Each row was made from one small tree. The marks that hang from a mark follow it in brackets, in the order of their numbers. Every link used is in the known rows. Write each row's tree.
In the rows, zero is written as 128.
Known rows
K886(K214(K89(K941)) K397): [114 152 123 100 204  91 112 126 145 141 130 157 132 163 157 166 153  64
  93 126 154 164 149]
K732(K214 K397): [118 123 111 138  91 118 102 114 156 103 189 131 127 148 117  82  89 149
 165 122 122 139 127]
K732(K214): [132 128 116 128 121 131 106 112 175 112 143 140 148 145 125 103  98 151
 145 111 127 135 133]
K941(K732 K886(K214 K397(K89))): [162 132 151  98 171 117 107 137  45 125 102 105 135 155 173 162 164  55
 120 120 114 105 128]
K89(K214 K941): [157 158 106 151 161 124  94 150 194 132 133 115 139 100 120  91 130 173
 109  99 179 158 153]
K397(K89): [150 125 155 139 126 123 133 128 160  83 131 151 113 120 140 136 135 187
 127 152 100 115  96]
K937(K732(K214 K397(K89))): [101  82 116 147  93 143 142 127 153 106 190 154 114 127 104  54 103 154
 178 131  99 100 111]
K732(K214(K89)): [115 129 115 126 115  89 113  90 171 144 138 171 147 144 126 121 106 146
 133 129 136 136 130]
K941(K89 K732(K214) K886(K397)): [124 142 123 111 125  88  97  83  46 187 107 114 137 150 127 137 128  47
 168  82 171  80 168]
K732(K397(K89 K886)): [134 119 133 138  77 153 151 148 122  64 175 141 107 105 134 116 129 200
 131 160  89 147  90]
K397(K89(K941) K732 K886(K214)): [119  92 135 111 136 186 136 198 121 103 135 141 155 110 172 121 121 164
 108 139 126 133 104]
K937(K89 K732 K886(K214 K397)): [ 87 143 136 120 177 184 247 120 114  63  51 167 103 160 110 170 169  17
 107 160  52 132 127]
K214(K89(K941(K732(K397)))): [120 128 125 163  88  42  91 103 155 163 179 117  98 122  81 117 118 148
 153 142 175 156 135]
K89(K214 K941(K732)): [182 150 103 163 147  93  75 135 174 157 128  85 140 101  92  82 134 155
 135  88 191 157 169]
K732(K941(K89(K214))): [169 153 122 131 140 113 117  74 179 168 109 140 142 107  95 122 139 186
 118 114 153 137 153]
K732(K397(K89) K941): [142 116 145 135  94 123 126 120 182  96 179 129 100 120 101 124 125 212
 120 156  88 140  92]
K397(K89 K886): [150 124 137 130 108 165 155 145 140  70 130 150 130 100 143 137 138 203
 110 148  94 142  96]
K937(K732 K886(K214 K397(K89(K941)))): [ 95 128 121 126 199 177 190 168 129  81 100 157 101 138 124 138 179  51
  93 127 105 126 114]
K941(K732 K886): [157 128 149 144  98 116 103 108 101 138 110  86 129 122 124 149 118 141
 143 131 139 120 122]
K941(K89 K732 K886(K214 K397)): [145 144 150  99 164  96 108  82  25 169  89 118 137 162 157 178 157  27
 146 115 153 103 156]
K886(K397(K732)): [135 110 150 130 147 134 149 147 117 104 124 110 100 150 166 144 110 106
 172 157  82  99 127]
K732(K397): [134 129 140 151  96 115 124 114 153  86 177 123  97 136 125 118 108 168
 159 158 105 146 111]

Write each row's tree
[118 130 110 136 107 119  59 137 129 175 136  85 159 120 104 103  99 124
 131  70 203 126 150]	K89(K941(K732(K214) K886))
[119 117 119 144  94 149 143  85 119 193 140 117 123  91  88  98 122 164
 143 125 151 111 140]	K937(K732(K397 K941(K89(K214) K886)))
[ 96 118 145 125 144 153 122 187  90 141 123  85 109 125 174 155 106  99
 132 128 145  94 127]	K89(K941(K886(K397(K732))))
[124 128 120 113 113 120 108  63 183 165 133 158 152 136  87 125 108 166
 133 102 147 126 143]	K732(K214 K941(K89))
[105 163 138 166 106 116 172 125 157  98  67 123  97 109  50 156 149 117
 101 137 137 145 125]	K937(K89(K941(K732)) K886)
[147 121 142 126  99 114  89 113  68 131 152  87 136 150 141 130 117 100
 148 137 134 142 124]	K941(K732(K397) K886(K214))
[ 89  89 107 128  73 181 127 111 154 156 176 104 139 126  87  90  82 153
 142 112 118 127 121]	K937(K732(K214 K397 K941(K886)))
[117 143 104 119 145 114  69 147  99 171 134  78 144 140 121 117 118  60
 133  58 190 120 170]	K89(K941(K732(K214) K886(K397)))
[135 102 160 127 147 128 155 164 105  94 125 130  94 138 176 139 127 124
 162 163  71  74 106]	K886(K397(K89 K732))
[126 117 109 146  70  44  90  77 137 162 178 133 127 149  90  89 100 127
 180 128 144 139 142]	K941(K732(K214(K89) K397))
[139 131 111 118 132 108 105 117 136 155 125 136 166 125 117 143 141 123
 101 120 174 193 146]	K397(K886(K214(K89(K941(K732)))))
[156 149 100 139 145 161 122 184 163 110 134 132 149  68 132  88 152 205
  83 100 163 159 132]	K397(K89(K214 K941) K886)
[157 133 154 124 137 106 118 136  62 124 107  95 108 129 148 159 156  94
 136 126 115  89 121]	K941(K732 K886(K397(K89)))
[111  95 155  94 116 140 127 117 118 180 103 129 161 142 168 181 103 141
  98 168 112 122 100]	K397(K732(K941(K886(K214(K89)))))
[164 106 122 139 111 171 155 184 115 106 117 126 145  82 165  85 125 202
 136 145  99 111 113]	K397(K89(K214) K732 K886)
[142 108 103 137  60 125 111 133 107 105 183 119 139 118 100  69 114 163
 165 109 118 138 126]	K941(K732(K214 K397(K89 K886)))
[ 97  97 108 137 113 119 149  83 179 156 136 174 142 137 104  98 101 134
 158 132 123 121 131]	K937(K732(K214(K89)))
[ 95 170 115 114 192 108 157 133 131 111  93 164 110 158 137 182 171  40
  70 137 137 166 129]	K937(K886(K214(K89(K941)) K397))
[168 156 125 105 171 146 121 152 120 141 104 101 134 108 151 139 164 140
  75 105 116 117 133]	K732(K941(K886(K397(K89(K214)))))
[125 145 138  73 173 124 124 100 112 162 103 134 148 164 163 205 148  77
  67 137 115 154 129]	K732(K941(K886(K214(K89) K397)))
[145 157 136 134 128 117 115 100  90 169  93 135 140  97 148 130 136 150
 126 118 176 101 140]	K941(K89(K214) K886)
[137 139 154  87 184 148 127 153  64 101 108 134 134 154 201 171 160  73
  94 132 101 107 111]	K941(K886(K214 K397(K89)))
[122 156 127 132 147 163 218 151 138 104  43 117 104 121 100 150 148  96
  98 148  61 120 139]	K937(K89(K214) K886(K397(K732(K941))))
[ 70 146 142 117 173 165 203 180 106  82  63 143 104 152 137 174 145  32
  97 152  96 122 128]	K937(K89(K941) K886(K214 K397(K732)))
[ 97  94 132 163 110 142 143 153 173 106 190 140  86 100  96  83 121 178
 150 145 130 118 103]	K937(K732(K397(K89(K941))))
[101  92 109 120  76 142 147 132 127 145 133 156 160 124 148 112  81 161
 152 145 114 126 122]	K397(K732(K214(K89)) K886)
